Each row comes from the steps of one path. Every step used is in the known rows, and no mark comes twice. Write the path behind each row, first mark first.
Known rows:
fudeb > mezaz: [ -1  13   4  10 -20  10 -21   9  -4  18  10  -8   8 -26   0   1  -5 -10
 -17   5 -11   9   6   8 -13 -13   3  13 -12 -23]
kisimim > dete: [  1 -14   6  15  -1  -9 -10   9  -5 -13  14  -1   3  15   6  13   7 -24
 -21   9   9  -7   9  21 -20  -6  -4  -7 -10  -1]
pepen > mezaz > retat > miger: [  1   3  -2   2 -12  19  17   2  -3  21  -3   4 -13  12  -9   7 -10   3
  10   4 -14   8 -22  -8  20  23   1  10   7 -21]
kisimim > dete > miger > pepen > mezaz > lepu: [-16  -5   6  -4  32 -18  34  13  -1 -47   1   4 -24  13  25   5  -5 -17
 -21  13  -2   0   8  30  27 -26 -15  27  18 -29]
retat > miger > pepen > mezaz > lepu: [ -9  -3 -12  -9  -4  10  44  -4  -3   0   0  -7 -21  15  12   7  -3   1
   5   6   2  15  -8   3  22  -6  -3   6  31 -23]
mezaz > retat: [ -2  12  -3   5  -6  19  -1   6  -3   7   4   3   2  12 -12  -8   3  -6
  -2   5  -2   3  -7  -6   0   2  -3 -21 -11  -6]
pepen > mezaz > tikuv: [ 13  24  -3   8  20 -26 -26  32 -13  27 -13   4  -9 -24 -22  16  -2  -7
  -2  -1  17   7 -13 -26  -3   5  -2  22 -13 -13]
kisimim > dete > miger > fudeb > mezaz: [ -3 -33  14   1  -1 -14 -31   5   5 -23   6  -4  -6 -10  13  -7 -21   3
 -23  -8 -12 -19  29  34 -17  -7  -6  18 -17 -21]
pepen > mezaz > lepu > miger: [-12  15  -9   6  24  24   5  -4  -4  -6  -7   4  -8  -3  10  20  -2  -3
  12  -4  -4  16 -10   0  37 -11   6   7   6 -14]
fudeb > mezaz > pepen: [-10  30   7   4 -19  40 -14  -8  -1  -4   5 -19  -4 -24   5  -4  -8 -14
 -25   9  -2   8  -1  31   0 -25   6   2 -14 -25]
retat > miger > fudeb > mezaz > pepen: [ -4 -10   0  -7 -34  42 -16 -30   6   3   2 -26 -12  -9   2 -12 -20  19
  -4  -9   1  -3  10  26 -10   0  10 -14  -4 -12]
mezaz > retat > miger > dete > kisimim > sifazo: [ 15 -48   1 -14   0   0   4  -5   4  -4  -1  -2  -7  33  12  -9  11  10
  -6  17  10  -2  -1 -11  -8  26  -4  -3   8  41]
mezaz > lepu > miger > tikuv: [ -6  26 -14  11  11   0  -6 -11  -1  15   4  -4   0   5 -13  -1  -1  15
  12   0  31   7   8   9  23 -16  11  -3   6  13]
pepen > mezaz: [  2  18   2   6   5 -10   4  16  -8  24  -5   7   1 -18   0  14   0 -20
   2  -2 -13  12  -9 -12  12   8   0  14  -5 -28]
lepu > miger > fudeb > mezaz: [  1 -11   2   5 -14  18 -35 -13   4  16   3  -7   1 -18   6   2 -19  21
  14 -17 -13   5   4   5 -18   2   8   0 -16  -4]
pepen > mezaz > tikuv > miger > dete > kisimim: [ 21  -9  14  -6  23 -64 -11  24   2   0 -26  20   7 -12  -4  11  11  -5
   1  26  15 -28   2 -41  -2  20 -11  37   3  32]
tikuv > miger > dete: [  2 -18  13  -7   1 -27  15   1   7  -9  -2   3  15  12   7  -2  11 -26
  14   0   4 -35  18 -24  -7   3  -3 -15   6  53]
roku > miger > pepen > mezaz > retat: [ -9  30   3  -2  -4   0  23   4   1  14  -3   1  -7   8 -14   1  -2 -14
  20  22 -11  19 -35 -35  27  14  -8 -12   0 -34]
miger > dete > kisimim > sifazo: [ 14 -29   8  -9  14 -30 -11   9  -2   1  -2   4  11   5  22  -1  18 -12
 -14  16   8   2  13 -11 -13  11  -7   4  -4  38]
tikuv > miger > lepu: [-12  -5   3  -9   9 -15  56   1  -5  -2   5  13   8   7   9   1  14  -8
  12  10 -16 -18  16  -3  -6  -7  -5  10   8  -4]
lepu > miger > pepen: [ -6  -1   4  10 -15  20  23  -8   7  14   7  -5 -10  13  16  23   6  -2
  16  13  15  15 -24   6 -12   1   1  -2   1   7]
kisimim > dete > miger > retat: [ -3 -29  16   1  18 -25  -8  25   8 -41  14   4   1  18  -2  14   4 -11
 -22   3   2 -16  -6  31   4 -10 -12  25 -12  14]
fudeb > mezaz > lepu > miger: [-14   9  -5  11  -2  41 -17  -7  -2 -11   5 -10  -2  -9  13   6  -8   6
  -8   4  -4  12   3  14  10 -33   9   5  -2  -8]
lepu > miger > dete > kisimim > sifazo: [ 10 -40  10  -3  17  -9  -7  -1   5  -4  -3   3   1  14  31  17  14  -2
   1  16  11   6  -4  -7 -10  17   1   9  -5  52]
tikuv > mezaz > pepen: [ -2  30   4   6 -11  45 -14 -15  -3 -35  -4  -5   7 -13  -1  -4   3 -23
 -17 -18  -9   2  -9  35  -5 -11   9 -45  -9  -5]
tikuv > miger > retat: [  0  -8   5  -8   5 -34  18   5  10  -6   2   4  19  10  -2   0   8 -15
  11  -2 -17 -16 -13 -17   0  -1  -6  14  -4  23]
roku > miger: [-10   8   4  13 -22  10  -5  10   1  24   2  -9  12   6  -8  16  13 -26
  13   0  14  -5 -21 -15   3  12   5 -24  -9 -11]
dete > miger > tikuv > mezaz: [  8  30   9  11  -8 -18 -15  11   3   4  -4   7  15 -23 -20 -11  -6  -3
  -8 -26   5  -7   4  33   6   1   6   7  -4  -6]
dete > kisimim > sifazo: [  9 -21  -2   3   1 -22   0   9  -5  21  -7   0   4   1  28   8  13 -14
 -17   9   1  18  -7   9 -16  12  -4  29  -8  -6]
retat > miger > tikuv > mezaz > pepen: [  9  20   0   4 -28  25 -15 -26   2  -1   2 -14   2  -8 -21  -9  -8   6
  -4 -18  15  -1  -2  41   3   6  19 -26   8   3]

Write each row's path:
[  5  -2  -1   6 -27  44  -1  -9   0 -14   2   1   4  15 -13  -4  -1   2
  -5 -18 -17  -4 -17  16 -13  16   8 -39  -1   1] | tikuv > mezaz > retat > miger
[ 14  32  -1  11  -8 -16 -29  -1  -5  11   4   5  23 -24 -23 -13  -2  -4
  -4 -28  -1   8   8  12 -11   2   9 -22  -4  -3] | miger > tikuv > mezaz
[ -8  -9 -17   0  13  26 -13 -20   3 -10  -5  -4  -4  16   6  -2  -2  20
  20 -24   8   1  13  -6   5  -4   6 -31  -2  10] | mezaz > lepu > miger > fudeb
[ -3  21  15   7   7  -2 -25  -9   4 -55   2  -3  -1  -7  -7 -10  -8 -12
 -31 -12  12 -15  11  71   9 -15   7  -8  -6  -1] | kisimim > dete > miger > tikuv > mezaz > pepen
[ -1  -6   3   4   5  10  -6   2   6   0  10   2   6   9  -8  21   7   7
  15  -1   0   9 -35  -2   4   0   2   5 -13  28] | lepu > miger > retat
[ -5   8   0  -1 -19  16 -38  -8   3  11   1  -9  11  -6 -21 -25 -14  11
  13  -3 -21   0   0 -29   1   9   1 -31 -21 -27] | roku > miger > fudeb > mezaz > retat
[-12  14  -4 -14  18 -28  59  -5   0 -14 -10   4  -6   4  25  -6   1 -20
  14   3 -19  -1   5 -15  24 -16  -9  14  25 -18] | tikuv > miger > pepen > mezaz > lepu
[  5 -17   3   3  11  29 -28 -15   5 -57  -4  16  20   6   6   3  18   9
 -14   7  -2  -8   8   8   2  -4   3 -33   8  37] | tikuv > mezaz > lepu > miger > dete > kisimim
[  0  12  -2 -11  38 -51  35  21 -13   6 -13  18  -8 -18  -4   9   6   2
  12  11  -5 -13   7 -30  -2   0  -7  42   2  -3] | pepen > mezaz > tikuv > miger > lepu
[ 12  26  -2   1  12 -32  -4  25  -9  23  -8   2 -18 -18  -8  14   0  -4
  -1   3  18  18 -16 -24 -10   4  -9  20  -5 -11] | miger > pepen > mezaz > tikuv
[  7 -32  10  -6   6 -28 -17   7   2   7  -3  -5  15  10  16   8  22 -22
   0  20  13  -7  -4 -30  -4  21  -4 -12  -8  31] | roku > miger > dete > kisimim > sifazo
[-14   5  -9   4   3  29  30 -15   5 -14   5  -6 -12  22  17   8   8   0
   8   9  14  13 -11   8   5 -24   1 -17  13   7] | mezaz > lepu > miger > pepen
[ 10  22  -7   1  -8 -13   7   1  -3  46   1   2  -7  -3 -35 -10 -19  19
  18   6   1   9 -13 -12  28  23   6  24  11 -13] | pepen > mezaz > retat > miger > tikuv
[  9 -17  10   3  -8 -13 -11   9   2   2   1  12  15   1  -5   2  20  -8
 -15  32  16 -11   7  -6 -12  13  -7  -4   0  24] | miger > dete > kisimim
[  5 -24 -12  -5 -24  26  -1 -17   4  19   1  -5  -7  29 -16 -15  -8  27
  19 -16   0  -8  -1 -16 -11  28   1 -31   1   8] | mezaz > retat > miger > fudeb
[ -2  19   2  -1   1 -14  30   8  -3  20   0   5  -9 -12   7   9   0 -16
   7   7 -10  21 -16  -7   5   1  -8  14   5 -29] | miger > pepen > mezaz
[  1 -13   4  -7 -15 -27  -9 -14   7  13  -6  -3  17 -16  12 -19 -14   3
  11 -20 -29 -18  28 -13 -20  -1  -1   9  -9  -6] | tikuv > miger > fudeb > mezaz
[-10  26 -10  -7  16  -7  31   3  -7  -6  -2   4 -11  -3  13  -3   0 -15
  -1   5  -8  21   3  -8  24 -18  -8   0  15 -30] | miger > pepen > mezaz > lepu
[ -5 -23 -15  -7 -19  29 -14 -17   1  -3   4 -18  -3  -1   2 -20 -16  24
  -4 -20  -9  -5  28   5  -5 -11   6 -17   7 -15] | retat > miger > fudeb > mezaz > lepu
[ -4   0   9  -3   6 -10   5  24  11  -8   5   4   4   2  -9   5   5  -4
  -5  -3   1  -8 -21   8  16  -4  -8  25  -9   6] | dete > miger > retat
[ -8   5   3   0 -12  50 -28 -34   7  -8   0 -19 -12 -16   8  -4 -19  17
   6  -8  -4   6  -2  26  -4  -9  11  -8 -17  -8] | lepu > miger > fudeb > mezaz > pepen
[ 17 -38   3 -18  15 -15  11   4  -1   3  -9   8 -13  18  14  -4  -2   7
   0  17 -13  10  -6 -24  15  31  -6  18  13  19] | pepen > mezaz > retat > miger > dete > kisimim > sifazo
[-10   0 -11  -1  22  20  -3  -2   5 -25  10  -1   4  17  -7   7   7  10
   6  -2   2   7 -17  -4  25 -24   2  -5  -1  24] | mezaz > lepu > miger > retat
[  6   4   1   0   1 -38  21  12   2  12 -10  -3  -7   6   5   5  10  -7
   8   2  29 -16  -6 -19 -30  -2  -9   8   2  25] | mezaz > tikuv > miger > pepen
[ -1   2  -1  -6  23 -32  29  17  -8  -2  -5   9  -3   2  -4   4  14   6
   5  12  16 -24  17 -20 -23  -7  -5  18  -1  19] | mezaz > tikuv > miger > lepu
[ 14   9  -2  10 -28  -7 -17 -11  -2  20   5  -4  14  -8 -21  -3  -6   8
   1 -27   7   0   0  19 -11  17  15 -15   8   4] | retat > miger > tikuv > mezaz
[-18   1   7  -5  10   5  46  19  -2  -5   6  12  -6  -2   3   8   9   0
  -4  13   1 -11   9  20   5  -7  -6  27  -2 -21] | dete > miger > lepu
[ -1  -4 -13   1  10  36 -27 -26   1 -40  -7   5  10   2   4 -11  -3  16
  10 -48 -17  -1  12  12  -4  -3  11 -54  -1   9] | tikuv > mezaz > lepu > miger > fudeb
[  6  36 -14   6  11  -7 -25  -6  -9 -14   2   3  24 -15 -20 -26   0  -2
 -12 -29  -1   3  27  15  10 -19   8 -29   6  -9] | miger > tikuv > mezaz > lepu
[ -5  24 -10  11   2   4 -27 -12  -2  13  10 -11   4 -19  -7 -11 -16  23
  -1   3  12  15  16  16  20 -32  13  19   3  -8] | fudeb > mezaz > lepu > miger > tikuv
[ 11 -42  10   1 -28   0  -3   1   8   8   4   3   5  18  -1  12  19   4
  -7  26  24 -18   3  -3 -13  26  -2   2  14  30] | retat > miger > dete > kisimim
[ 16   8  -6   1  -2 -15 -62  13  -6  25  -5  -9   2 -30 -21 -12 -15  23
  -9 -19  10  -1  19 -16 -39  -2   0  -1 -23  -1] | miger > fudeb > mezaz > tikuv
[ -5   3 -14  -7   0   9 -27  -8  -3  -6   3  -8   8 -18   2 -29 -14  14
 -13 -18 -18   0  37  -3  -4 -22   0 -15  -7 -23] | miger > fudeb > mezaz > lepu
[ -7  -2  -6 -12   7  16  52   0 -11   5   7  13 -20  11 -12   2  -3  19
   9  18 -26  11  -5  -9  20  13  -3  13  13 -35] | pepen > mezaz > retat > miger > lepu
[-10  -9  -3  -7 -17  35  29  -8  -8   1  20  -1 -11   3 -11 -13  -7  31
 -11  24 -26   6   8  12  -6 -12   0  14   6 -26] | fudeb > mezaz > retat > miger > lepu
[  0  -5   2  -2 -22  -3  45   0  -1  29   1  -4 -20   4  12  20  -3  -5
  12  10  -2  15 -23  -5   3  16  -3  17  20 -22] | retat > miger > pepen > mezaz
[ -1  23  -2  -6   7  -3  29   3  -3  10  -1   8 -13   1  -2  -7  -8  -8
   6  15 -21  24 -19 -15  14   3 -11   1   3 -34] | miger > pepen > mezaz > retat
[ -4 -19   1   3  11  18  -9  -6   7 -29   0   8   5  21   6   7  19   9
  -6  27  22  -9   4   0  13  -7  -1  -8  13  33] | mezaz > lepu > miger > dete > kisimim
[ 12  -7  -5  -5   8 -41 -17   3   2  16 -20  -1   5   4  -9  -9   1  10
  21 -27  20 -30  15 -39 -32  15  -2  -7 -12  28] | mezaz > tikuv > miger > fudeb
